Every row comes from one small tree of marks. Brackets hold a mark, then the marks that hang from it, in the order of their numbers. Every link used is in the known rows. Which tree was each row made from?
Known rows:
[Q804 [Q218 Q605]]: [-1.63  0.51 -0.39 -0.64  0.15  0.72 -0.06 -1.52  3.79  1.41 -1.35 -1.45
 -1.46 -1.12 -0.41  0.44  0.03  0.89 -0.43  0.35]
[Q879 Q218 [Q691 Q483]]: [-0.97  2.45  3.56  2.76 -1.34 -0.49 -0.23  0.76 -0.55 -1.05  2.82 -1.89
  1.41  1.13  0.98  2.03 -3.60 -1.07 -0.03  1.18]
[Q908 [Q605 Q218]]: [ 1.01  1.38  0.26  1.74 -2.27  0.98  1.51 -1.05  2.17  0.31  1.69 -0.48
  1.12  1.40  1.00 -0.73  0.10 -0.38 -0.81  0.92]
[Q218 Q605 Q804 [Q879 [Q691 Q483]]]: [-1.24 -2.21  0.75 -0.68  0.95  0.09 -0.84  1.14 -3.71  0.43 -1.23  1.11
 -0.25 -1.12 -0.20 -0.30 -1.93  0.82 -0.66  0.57]
[Q908 Q605]: [ 0.30 -3.32 -0.35  0.91 -0.48  2.06  1.96 -0.80  0.80  0.42  2.79 -0.12
  0.08  0.00  0.28  0.21 -1.04 -0.94 -1.22 -0.11]
[Q879 [Q218 Q804] Q691]: [ 0.98  2.27  0.79  0.48 -0.81  0.27  1.53 -0.15  2.56 -0.46  0.54  0.21
  1.38  1.29  1.46  1.86 -1.74 -1.81 -0.48  0.21]
[Q483 [Q218 Q605] Q691]: [-2.22  0.01 -1.39 -3.31  0.23  1.62 -0.40  2.24  5.20 -0.13 -0.54 -0.32
  0.60 -1.10 -1.68 -1.72  1.07 -0.27 -0.07 -0.50]
[Q483 [Q218 Q879] Q691]: [-0.57 -2.59 -1.18  1.00 -1.29  1.37 -0.47  2.96  1.85 -0.92  0.93  1.13
 -0.19 -0.24 -1.51 -1.22  1.59 -0.83  0.91 -1.97]
[Q218 Q804 [Q879 Q691]]: [ 1.49 -3.17 -0.42  1.94 -1.13  1.12  0.83  0.69 -1.73  0.03 -0.54  2.16
 -0.19 -0.06  0.23  0.65 -1.25 -2.01 -0.08 -1.39]
[Q483 Q218]: [-0.92 -1.11 -0.40  2.27 -1.09  0.98  0.91 -0.50  4.65  0.58  0.07  0.21
 -0.24 -0.60 -1.15 -0.56 -1.06  0.00 -0.21 -1.43]
[Q804 Q218]: [-0.69 -0.39 -0.10  3.40 -1.01  0.83  0.75 -2.41  2.64  1.01 -0.02 -1.39
 -1.43  0.05  0.18  1.54 -0.77 -0.26 -0.15 -0.35]
[Q691 Q605 Q879]: [ 0.79 -2.73 -1.93  0.19  2.20 -0.80 -0.54 -0.91 -2.51  0.42  0.62 -1.14
 -2.00 -1.34 -1.28  0.13  2.00 -0.14  1.20 -1.59]
[Q804 [Q218 Q605 [Q879 [Q691 Q483]]]]: [-2.21  2.14  2.22 -0.53 -1.51 -0.34 -1.48 -0.07 -2.98 -0.53 -0.66 -0.63
 -1.06 -0.57 -0.78  0.33 -0.82  1.28  0.06  1.59]
[Q908 [Q605 [Q218 Q804 Q879]]]: [ 1.92 -1.37 -0.85  1.07 -1.00  0.63  1.16 -1.13  0.40  0.13  0.34  1.79
  0.41  1.29  1.41 -1.23  1.78  0.87 -0.97  0.43]
[Q908 [Q605 [Q218 Q879]]]: [ 1.60 -0.81  0.50  1.97 -2.95  0.97  0.25  0.82  0.27 -0.44  2.14  0.61
  0.71  0.87  0.70 -1.46  1.31 -0.23  0.05  0.58]
[Q879 [Q218 Q605] Q691]: [-0.18  3.13  1.85 -2.79 -1.23  0.44  0.12  2.18  3.21 -0.74  0.82 -0.88
  1.64 -0.14  0.29  0.56 -1.22 -1.75  0.24  1.24]
[Q804 [Q218 Q605 [Q879 Q691]]]: [-0.38  1.98  1.00 -1.74 -2.64  0.60 -0.45  0.27 -0.41 -0.61 -1.37  0.33
 -0.79 -0.54 -0.87  0.29  0.37 -0.26  0.59  0.81]
[Q218 Q804]: [ 0.15 -4.23 -1.69  2.93  1.41  1.26  1.36 -1.13  2.01  2.02 -0.42  0.32
 -0.79 -0.54  0.76  0.55 -1.55 -0.88 -0.97 -1.68]
[Q879 [Q218 Q605 Q804] [Q691 Q483]]: [-1.71  2.91  1.89 -2.10  1.33 -0.70 -0.22  0.14  0.92  0.00 -0.13 -0.91
  1.53  0.40  1.02  0.92 -2.65  0.63 -1.04  1.94]
[Q879 [Q218 Q804] [Q691 Q483 Q605]]: [ 0.25  1.42  1.52 -1.10  2.36 -1.76  0.01 -0.97 -3.01 -0.09  0.39 -1.68
  0.67  1.34  0.80  1.57 -1.98  0.52 -0.25  0.33]
[Q879 [Q691 Q483]]: [-0.91 -0.20  1.97  4.55 -1.57  0.24  0.08 -0.33 -2.31 -0.01  1.56 -1.12
  0.12 -0.13 -0.12  1.46 -4.19 -1.80 -0.28  0.20]
[Q691 Q483 Q605 [Q879 [Q218 Q804]]]: [-0.48  0.39 -0.67 -1.14  5.31 -2.84 -1.03 -1.75 -2.76  0.10  0.70 -1.96
 -1.08  0.06  0.39  1.18  1.49  2.53  0.32 -0.02]

Write each row's tree:
[ 0.22 -2.28 -0.62 -2.10 -0.09  1.08  0.05  1.50 -0.67  0.37 -1.71  2.10
 -0.11 -1.23 -0.36 -0.67 -0.44 -0.73 -0.43 -0.45]
[Q218 Q605 Q804 [Q879 Q691]]
[-0.70  0.82 -3.02 -3.13  1.50 -0.87 -0.69 -0.33  0.37 -1.45  0.41 -0.57
 -0.90 -0.32 -2.42 -0.80  4.20  0.16  1.54 -1.30]
[Q483 Q218 [Q691 Q605 Q879]]
[ 2.53  2.38  0.31  0.15 -3.24  0.65  1.49 -1.22 -0.74 -1.10  0.15  2.33
  1.73  1.93  1.25 -0.78  1.08 -0.76 -0.88  1.28]
[Q908 [Q605 [Q218 Q804 [Q879 Q691]]]]
[ 2.05 -4.10 -1.14 -1.25  0.83 -0.11  0.24  0.33 -4.53  0.26 -0.95  1.12
 -0.44 -0.09 -0.46 -0.08  0.14 -0.88  0.64 -1.94]
[Q218 Q804 [Q879 [Q691 Q605]]]
[-1.10 -1.65 -0.04 -0.54 -0.25  0.75 -0.88  0.53  0.78  0.94 -1.06 -0.15
 -1.92 -1.29 -0.72 -0.46  1.24  1.65  0.18 -0.10]
[Q804 [Q218 Q605 Q879]]
[-0.66 -0.59 -0.46 -2.77  2.54  0.47  0.57  0.82  4.95  1.61 -0.58 -0.53
  0.53 -0.50  1.20  0.14 -0.10  0.93 -0.88  0.20]
[Q879 [Q218 Q605 Q804]]
[ 1.99  2.78  1.85  1.02 -5.13  0.85  0.74  0.57 -0.90 -1.72  1.87  1.23
  1.91  1.73  0.59 -0.73  0.82 -1.67  0.14  1.40]
[Q908 [Q605 [Q218 [Q879 Q691]]]]
[ 0.80  1.53  1.57  4.70 -1.98 -0.86 -0.65 -0.65 -3.20 -0.39 -0.80  0.79
  0.74  1.38  1.03 -0.06 -1.65 -0.11  0.00  0.67]
[Q605 [Q218 Q804 [Q879 [Q691 Q483]]]]
[-3.52  1.91 -0.65 -0.73  1.31 -1.30 -1.72 -0.99  1.54 -0.26 -0.65 -0.52
 -1.34 -2.02 -2.12 -1.11  1.40  3.32 -0.08  1.00]
[Q691 [Q483 [Q218 Q605]] Q879]
[ 1.08 -0.09 -2.04 -2.40  4.10 -1.89 -0.01 -1.43 -0.11  0.06  0.37 -0.79
 -1.13  0.17  0.40  0.97  3.05  1.21  0.71 -0.83]
[Q691 Q605 [Q879 [Q218 Q804]]]
[ 1.18  0.97 -1.00  1.16 -0.70  0.82  1.95 -2.76  3.46  0.83  0.12  0.54
  1.15  1.60  1.69 -0.62  0.35  0.19 -1.51  0.99]
[Q908 [Q605 [Q218 Q804]]]
[-0.46  0.80 -0.76 -3.70 -1.23  0.58  0.29  0.55  2.16 -0.39 -2.82  2.96
  0.36 -0.98 -1.45 -1.71  0.62  0.81 -0.54 -0.28]
[Q483 [Q218 Q605 Q804 [Q879 Q691]]]
[ 1.97 -3.74  0.09 -0.55 -0.98  0.02 -0.36  1.72 -5.45 -0.18  0.41  0.15
 -0.48 -0.64 -1.10 -0.06 -0.26 -1.78  1.36 -1.81]
[Q218 [Q879 [Q691 Q605]]]
[ 0.56  3.34  1.93  1.91 -0.93 -1.96 -0.92 -1.30 -3.31 -0.08  0.12 -2.57
  0.82  1.03 -0.29 -0.03 -2.01 -0.38  0.71  0.66]
[Q879 [Q691 Q483 [Q605 Q218]]]
[-0.91  1.68 -0.09 -2.16  1.44 -0.48 -0.90  1.45  2.86 -0.27  1.09 -1.08
 -0.32 -1.08 -0.13  0.25  2.30  0.64  0.84  0.93]
[Q691 [Q879 [Q218 Q605]]]
[ 0.32 -3.55 -3.00 -3.23  1.78 -0.09 -0.27  1.00 -0.06 -0.14 -0.93  1.15
 -0.55 -0.12 -1.60 -1.71  3.00  0.90  0.67 -2.60]
[Q483 [Q218 Q804 Q879] [Q691 Q605]]
[ 0.44 -3.88  0.20  0.06  1.91 -1.26 -0.62 -0.12 -7.46  0.26 -0.56  0.17
 -0.87 -0.17 -0.22  0.10 -1.55  0.63  0.22 -1.06]
[Q218 Q804 [Q879 [Q691 Q483 Q605]]]
[ 2.36 -2.84 -1.67  0.83  1.39 -1.09 -0.67 -0.26 -1.75  1.18 -1.80  0.17
 -0.49  0.44  0.54 -1.52  2.00  1.01  0.88 -1.95]
[Q691 [Q605 [Q218 Q804 Q879]]]
[-0.33 -2.74  0.96  3.30 -0.34  0.08 -0.21  0.05 -4.55  0.18  0.24  1.14
 -0.32 -0.03  0.29  0.70 -2.76 -0.61 -0.34 -0.56]
[Q218 Q804 [Q879 [Q691 Q483]]]
[-1.17  1.92 -1.85 -4.43  3.40 -0.11 -0.48  1.53  3.39 -0.82  0.58 -0.43
  0.13 -0.45  0.41  0.35  3.59 -0.03  0.29  0.94]
[Q483 [Q691 [Q879 [Q218 Q605 Q804]]]]
[-2.69  3.47  0.24 -2.16  0.16 -0.33  0.15 -1.52  2.16  0.18 -2.45  0.77
  0.77 -0.55 -1.09 -0.63 -2.26  2.02 -1.58  1.20]
[Q879 [Q691 [Q483 [Q218 Q605 Q804]]]]
[ 2.34  2.96  0.60  0.80 -1.86 -0.90 -0.06 -0.22 -1.16 -0.08 -0.75 -1.48
  1.11  1.07 -0.03 -0.30 -0.65 -1.96  1.15 -0.12]
[Q879 [Q691 [Q605 Q218]]]
[ 0.22  0.54 -1.10  1.25  2.22 -0.65  0.50 -1.03  2.94 -0.05  0.95  0.06
 -0.78  0.25  1.15  1.70  1.81  0.32  0.13 -0.15]
[Q691 [Q879 [Q218 Q804]]]
[ 2.03  1.50  1.48  4.30 -4.37  0.42 -0.41  1.92 -0.71 -0.94  0.32  0.58
  1.24  0.85  0.30 -0.24 -0.57 -2.38  1.33 -0.13]
[Q605 [Q218 [Q879 Q691]]]
[-2.40  1.54 -0.10 -1.54  4.23 -1.86 -1.26 -0.50  0.59  0.34  0.05 -1.18
 -0.70 -0.99  0.69  0.64  1.21  2.79 -0.51  1.81]
[Q691 Q483 [Q879 [Q218 Q605 Q804]]]
